Known rows, with every way that one mark hangs from another:
[nomu [turuz gafif]]: [24 24 -1 6 -16 21 7 -3 -36 -44 18 8 35 2 5 6 -50 15 -39 -10 20 26 -8 7 6 -33 -25 -10 2 -15 -5 12]
[detu [zamig dekino [geti gafif nomu]]]: [9 -21 15 -9 -10 -24 57 -6 -31 -53 -7 4 -44 -36 -11 29 -7 -17 -9 2 10 26 -30 -26 -43 -57 34 17 -2 -48 -4 1]
[turuz [gafif [dekino [geti detu] nomu]]]: [19 7 -39 15 -27 5 -10 -19 -17 -51 -12 6 17 -3 25 -3 -32 46 -30 -8 7 16 30 7 -2 -28 -27 16 4 -11 30 51]
[turuz [gafif [dekino geti]]]: [13 16 -37 17 -31 16 11 -5 -32 -54 -9 -2 26 -5 0 -5 -45 21 -18 -21 19 24 10 14 -1 -13 -17 -9 -15 -9 29 24]
[nomu [detu zamig] [turuz [gafif dekino]]]: [31 10 -4 12 -34 16 11 -15 -16 -47 19 5 28 -10 13 8 -30 9 -22 -15 -10 17 -21 16 17 -25 -5 -19 7 2 7 13]
[geti [detu gafif] nomu turuz zamig]: [30 12 22 7 -15 -49 13 9 -39 -33 7 9 -39 4 25 14 0 14 -11 48 -45 26 5 -29 -36 -10 -2 37 -6 -37 -15 -3]
[detu dekino [zamig geti]]: [8 -4 0 9 -22 5 66 -11 -11 -54 0 3 3 -49 3 20 -27 4 -27 2 1 -17 -23 -18 -37 -42 50 16 7 -36 17 7]
[nomu [detu dekino] gafif [zamig geti turuz]]: [35 -12 -21 -8 -78 45 55 -17 -34 -53 4 -3 44 -47 -5 15 -38 17 -17 -19 -1 -35 -26 -38 -6 -53 20 -13 18 -12 -9 -2]
[turuz [gafif zamig]]: [15 -2 -21 25 -20 1 -2 -25 -36 -59 3 -14 8 17 7 -14 -38 10 -20 -7 12 24 -11 -5 -5 -20 -16 -10 -6 -25 26 -12]
[turuz [gafif [dekino nomu]]]: [20 18 -30 18 -24 20 -23 -20 -29 -59 -2 -3 16 22 31 9 -38 13 -36 -14 -5 27 10 4 0 -16 -19 8 21 11 23 34]
[nomu detu [gafif geti]]: [44 -14 -6 7 -32 18 42 -37 -58 -36 -15 -20 26 -9 -11 7 -23 22 -6 -20 11 -12 -9 -21 5 -37 -10 -9 7 -19 -9 -16]
[geti [detu dekino] gafif [nomu turuz]]: [18 19 13 -11 -9 -3 29 7 -28 -19 22 35 -27 -18 9 26 -42 5 -18 23 -3 11 15 -27 -25 -32 32 4 10 -32 -19 28]
[gafif dekino zamig]: [16 5 -25 30 -43 -14 4 -21 -27 -51 -10 -9 -3 11 11 -3 -28 -3 -10 -9 -2 14 -2 -10 -14 -4 17 -12 3 -6 31 1]
[turuz [gafif [geti [detu [dekino nomu] zamig]]]]: [24 -7 -18 11 -3 18 35 -31 1 -38 9 -3 4 -7 40 8 -32 30 -26 11 -22 -7 8 -28 -1 -39 15 32 4 -22 15 34]
[detu dekino [zamig geti [nomu gafif] turuz]]: [14 -8 -13 19 -49 44 41 -21 4 -82 -6 -10 19 -41 9 11 -33 -24 -7 -14 -5 -25 -33 -53 -14 -54 55 2 44 -30 11 -9]
[dekino [geti [gafif zamig] [nomu detu]] turuz]: [3 -32 -7 0 -13 -36 19 -30 -59 -27 2 14 -50 -8 -5 3 -15 5 -4 13 25 34 -22 -11 -22 -18 -27 -32 7 -50 23 -1]
[zamig dekino [geti gafif [nomu detu] turuz]]: [30 -9 29 -14 -37 -21 48 -13 -52 -48 8 0 -33 -35 -14 25 10 3 -41 15 8 35 -15 -39 -30 -38 6 11 12 -52 -14 12]
[nomu detu turuz]: [35 9 18 0 -39 6 26 -14 -46 -35 11 9 27 -24 -3 20 -27 25 -32 -3 10 3 -18 6 -10 -25 -16 -15 19 -8 -16 16]
[gafif [dekino nomu turuz]]: [11 9 -16 17 -19 1 -11 -20 -30 -38 5 12 -2 15 40 19 -20 1 -42 9 1 22 7 -5 -18 -11 -17 -2 41 1 30 35]
[zamig [dekino [geti detu]] [nomu gafif] turuz]: [29 -11 -14 14 -64 27 19 -11 -14 -72 -29 -8 22 -40 -4 -4 -20 16 1 -17 10 -8 0 -40 -22 -43 1 0 24 -23 -4 14]
[dekino geti nomu]: [13 -1 -12 6 -21 -7 14 -28 -43 -44 -33 4 6 -21 11 27 -32 33 -30 -9 21 12 -6 12 -25 -27 -25 15 21 -13 17 40]
[detu gafif]: [28 7 3 13 -18 -7 26 3 -53 -50 -18 -6 11 -11 14 13 -25 0 -9 5 -6 -2 -12 0 -34 -7 -10 21 -3 -12 -15 5]
[dekino [geti zamig] nomu turuz]: [-3 -3 -5 1 -14 -28 9 -13 -38 -31 -6 13 -18 4 9 16 -31 23 -29 12 8 20 0 2 -34 -28 -26 0 23 -16 30 33]
[detu [dekino [geti gafif nomu zamig] turuz]]: [-15 -1 -1 -12 -4 -25 38 14 -40 -19 15 31 -58 -3 -11 19 -48 -9 -1 25 1 28 2 -22 -47 -18 22 -15 0 -34 22 23]
[geti nomu]: [18 6 2 9 -10 -3 16 -13 -49 -36 -2 12 -11 -6 11 30 -24 12 -16 10 3 31 -17 -8 -26 -21 -6 0 11 -21 0 -5]
[dekino [geti detu [nomu zamig]] [turuz gafif]]: [21 -10 -32 3 -8 1 18 -8 -33 -13 19 32 14 -2 30 -1 -27 49 -12 27 18 37 0 1 -10 -40 -61 -6 -17 -37 14 -4]
[zamig [dekino geti] [nomu turuz]]: [32 13 6 11 -50 13 30 5 -16 -46 -18 1 43 -30 -7 11 -35 9 -13 -17 22 23 -18 -1 -26 -31 -9 -7 22 -8 -17 33]
[turuz [gafif geti zamig]]: [22 -2 -30 21 -17 5 23 -31 -36 -46 7 -27 16 25 6 -19 -39 10 -16 -14 14 21 -4 -26 12 -24 -14 -8 -20 -30 19 -11]
[turuz gafif]: [19 9 -8 14 -14 19 8 -14 -44 -56 3 -3 19 5 5 0 -39 19 -27 -3 14 21 -2 2 -11 -21 -20 1 -2 -17 14 -1]
[dekino [geti gafif turuz]]: [10 7 8 2 -22 -29 38 -22 -54 -44 -25 6 -33 -20 -8 11 -27 5 -33 7 35 22 11 -3 -17 -9 -11 17 -4 -43 20 20]
[turuz [gafif dekino zamig]]: [15 8 -36 32 -34 4 -13 -19 -24 -61 3 -13 11 26 12 -19 -38 0 -15 -16 1 28 0 -7 3 -8 -2 -16 -7 -8 35 -2]
[turuz [gafif [dekino nomu] zamig]]: [17 6 -41 30 -30 2 -34 -32 -22 -61 -5 -12 5 34 32 -8 -36 5 -28 -18 -7 32 2 -4 6 -15 -13 -3 17 1 37 21]
[zamig dekino [geti detu gafif] [nomu turuz]]: [33 3 17 -1 -43 0 40 4 -8 -60 4 2 14 -25 -12 -7 -17 2 -19 3 26 0 15 -41 -38 -58 21 14 22 -40 -26 27]
[turuz [gafif dekino [geti [nomu detu] zamig]]]: [32 8 -20 2 -31 6 17 -7 -35 -31 32 -11 1 33 -2 1 -30 17 6 -2 -33 37 3 -27 7 -15 -2 -20 -12 1 3 2]
[gafif [dekino [nomu zamig]]]: [35 9 -29 11 -48 3 1 -22 -29 -33 -20 8 24 14 40 25 -33 18 -16 -6 -11 11 1 7 -16 -14 -15 15 24 28 11 25]
[zamig [turuz [gafif dekino geti]]]: [19 25 -35 11 -44 40 21 -11 -30 -55 25 -18 24 14 13 -4 -46 -2 -24 -19 0 16 13 -40 25 -11 1 -13 -11 -4 12 24]
[geti detu]: [25 1 5 14 -25 -9 23 -16 -34 -41 -6 7 3 -17 8 5 -17 39 -22 19 7 -6 16 -12 -34 -23 -2 16 1 -26 5 7]

Rows:
[19 -1 -25 25 -56 30 20 -27 2 -88 -12 -16 19 -21 13 3 -20 -27 1 -27 -2 -9 -19 -44 1 -50 38 -3 41 -20 19 -12]
[detu [zamig geti [nomu [gafif dekino]] turuz]]
[45 -2 -22 14 -45 20 33 -32 -47 -39 -14 -19 29 -1 -4 3 -23 10 -2 -28 0 -10 3 -22 13 -25 5 -16 8 -1 0 -3]
[nomu detu [gafif dekino geti]]
[24 -15 1 0 -40 -1 43 -28 -6 -50 -4 -11 -14 -29 29 26 -5 17 -26 4 -20 -5 -6 -51 -13 -43 15 28 14 -18 -5 44]
[gafif [geti [detu [zamig [dekino nomu] turuz]]]]
[39 -27 -1 10 -24 6 54 -44 -42 -40 -21 -16 11 -20 -3 13 -14 12 3 -17 0 -17 -27 -15 5 -44 2 -2 5 -23 0 -24]
[nomu [detu zamig] [gafif geti]]
[14 -1 2 5 -12 -22 10 14 -19 -32 15 16 -19 6 39 9 -25 11 -19 44 -47 -14 14 -26 -55 -13 10 26 23 -12 1 40]
[geti [detu [dekino nomu turuz] gafif] zamig]
[19 -10 -16 20 -13 -11 -4 -31 -46 -45 -18 -2 -15 7 9 11 -26 -4 2 -13 6 26 -28 -18 -6 -40 -2 -14 13 -32 12 -40]
[geti [nomu [gafif zamig]]]
[34 9 -8 11 -20 13 64 7 -38 -32 -4 -14 22 -12 15 13 -42 -7 -5 3 -21 -17 -4 -28 -27 -6 24 21 -12 -12 -20 22]
[detu dekino [gafif geti]]
[33 -3 -6 17 -33 -1 15 -1 -48 -41 10 2 13 -3 25 3 -9 -4 -13 15 -20 -1 -9 -3 -27 9 -19 -9 13 -3 -1 16]
[nomu [detu [gafif [dekino turuz]]]]
[34 12 -41 2 -63 23 25 -27 -26 -31 0 -7 27 15 39 25 -40 5 -16 -14 -16 7 5 -36 11 -17 -6 7 17 26 1 39]
[gafif [dekino [nomu [zamig turuz]]] geti]
[28 -28 -19 19 -22 -13 32 -26 -25 -34 1 -14 1 4 9 -19 -8 9 -12 0 14 -1 4 -50 -7 -50 -2 -12 -7 -47 8 -16]
[nomu [gafif [geti detu] [zamig [dekino turuz]]]]
[17 -6 -3 8 -30 2 23 -6 -7 -57 -5 6 -18 -39 51 30 -21 2 -18 22 -50 -31 -14 -34 -33 -18 29 40 25 -11 -6 47]
[geti [detu [dekino nomu] gafif [zamig turuz]]]
[20 -3 4 13 -37 -32 31 -16 -29 -50 6 -9 -19 -21 7 15 6 0 -45 9 8 48 -29 -42 -22 -44 10 7 5 -58 8 -8]
[gafif [zamig dekino [geti nomu turuz]]]
[34 8 26 4 -29 -47 21 25 -32 -37 5 4 -35 -8 17 16 8 9 -12 43 -50 30 0 -35 -48 -15 5 36 -11 -30 -26 8]
[geti [detu gafif] nomu turuz [zamig dekino]]
[2 2 -11 8 -19 10 45 -1 -34 -28 4 20 7 -31 8 14 -42 15 -32 12 21 2 -5 -3 -35 -14 1 -11 8 -29 26 31]
[detu [dekino geti turuz]]
[5 -7 -21 26 -8 0 -6 -24 -35 -48 20 -1 1 25 18 -20 -30 3 -33 9 19 31 -13 -10 -5 -20 -31 -23 2 -35 36 -15]
[dekino [turuz [gafif zamig]]]
[15 -1 -2 10 -17 19 12 2 -36 -48 19 2 16 3 10 -3 -25 5 -40 7 16 31 -9 -7 -23 -26 -29 -13 1 -20 13 9]
[zamig [dekino [turuz gafif]]]
[61 -14 -9 2 -45 2 65 -12 -58 -21 -11 -17 43 -6 15 7 -23 19 14 1 -19 -16 -19 -10 -14 -12 -29 14 -17 5 -37 -4]
[nomu [detu [gafif geti]] zamig]
[40 -1 -13 13 -56 56 21 -32 -31 -64 24 -27 41 7 8 -11 -32 12 -10 -8 -3 9 -9 -48 15 -14 -21 -17 23 -7 -4 9]
[zamig [nomu detu] [turuz [gafif geti]]]
[45 -9 12 8 -54 -18 23 5 -38 -46 -4 -14 23 -24 1 5 -16 -5 -11 -12 -18 2 -39 -3 -23 -20 -8 -10 2 -9 -37 18]
[nomu [detu [gafif [zamig dekino]]] turuz]
[34 2 13 -5 -20 13 67 -13 -21 -8 26 13 6 -32 16 43 -28 6 -11 5 -24 10 -39 -23 0 -34 28 -12 11 -18 -22 15]
[gafif [geti [nomu [detu dekino zamig] turuz]]]
[12 6 4 -1 -18 -31 16 -33 -53 -43 -32 7 -36 -11 9 23 -24 10 -45 4 26 27 11 -2 -16 -16 -24 30 20 -33 21 45]
[dekino [geti gafif turuz] nomu]
[21 10 -3 -3 -41 -8 47 11 -45 -46 9 -23 -5 5 -1 8 -37 -13 5 0 -30 -7 -3 -47 -18 -9 12 10 -17 -9 -21 13]
[detu [gafif [geti [zamig turuz]]]]
[27 -14 -13 32 -43 -10 20 -30 -5 -66 -6 -16 16 -9 6 -25 -5 24 -11 11 15 -5 4 -42 -32 -43 12 11 23 -49 18 -13]
[gafif [zamig [geti detu] nomu]]
[8 1 3 4 -21 1 9 14 -30 -47 28 0 -1 19 -5 -8 -31 5 -26 13 -4 34 -4 -15 -32 -26 -14 -14 -5 -16 16 6]
[geti [zamig [dekino [turuz gafif]]]]
[-5 -9 -6 2 3 -23 36 -14 -25 -42 19 22 -50 -7 17 18 -10 -30 -15 17 13 31 -10 -25 -24 -39 25 -4 11 -50 27 -2]
[detu [zamig [geti [gafif [dekino turuz]] nomu]]]
[34 -4 -33 35 -34 28 21 -25 5 -49 17 -21 29 23 22 -36 -38 16 0 9 -12 1 15 -54 -3 -20 18 2 5 -28 17 1]
[turuz [gafif [geti [detu dekino]] [zamig nomu]]]
[63 -8 11 20 -59 23 35 -35 -32 -52 -18 -31 32 -6 3 -1 2 2 -16 -8 -4 12 -14 -47 0 -28 -10 3 33 -17 -16 -11]
[zamig dekino [nomu detu [gafif [geti turuz]]]]
[26 35 -18 13 -29 26 -2 2 -25 -46 20 7 37 12 14 2 -51 3 -34 -17 9 28 6 8 14 -21 -10 -15 2 -1 4 23]
[nomu [turuz [gafif dekino]]]
[6 7 -4 -5 -33 12 33 -9 -40 -58 20 4 -5 -32 3 31 -21 7 -33 3 12 21 -21 -43 -18 -46 10 -3 16 -42 -3 7]
[zamig [geti nomu] turuz]
[39 -6 11 5 -22 -6 21 -3 -63 -38 -4 1 -1 -17 15 28 -10 11 0 14 -26 13 -32 -3 -32 -9 -20 6 9 -14 -29 -1]
[geti [nomu [detu gafif]]]
[28 -16 10 10 -40 -6 41 -22 -28 -55 -12 -7 4 -45 -1 7 -3 27 -36 0 2 29 -33 9 -7 -24 -26 6 -9 -33 15 16]
[nomu [detu [zamig [dekino [geti [turuz gafif]]]]]]
[19 -3 -2 5 -26 -43 36 16 -37 -41 -20 1 -8 -20 -8 -4 -25 32 11 15 -16 -13 12 -3 -49 -18 -4 26 -26 -27 -5 17]
[dekino [geti [detu gafif] zamig]]
[14 6 -23 17 -7 9 -8 -12 -43 -33 6 19 -8 13 26 19 -22 -14 -13 2 4 32 -8 -16 -4 -30 -9 -25 24 -18 18 -18]
[geti [nomu [gafif [dekino turuz]]]]
[19 -19 -14 15 -22 -14 20 -32 -27 -31 3 -17 -5 17 28 6 -13 -3 -35 1 7 27 -15 -36 -16 -31 -16 -5 19 -22 14 26]
[gafif geti [zamig [dekino nomu turuz]]]
[13 -11 -6 20 -47 4 32 -25 -1 -65 -18 2 -2 -41 16 4 -15 21 3 10 2 -7 -10 -26 -24 -26 6 11 19 -30 18 15]
[dekino [geti [detu [zamig nomu turuz]]]]
[26 3 -10 21 -50 40 -2 -26 -32 -75 -15 -10 21 -3 7 5 -33 -12 -3 -15 7 -3 -15 -39 -7 -29 1 -8 45 -9 2 -14]
[zamig [nomu gafif] turuz]
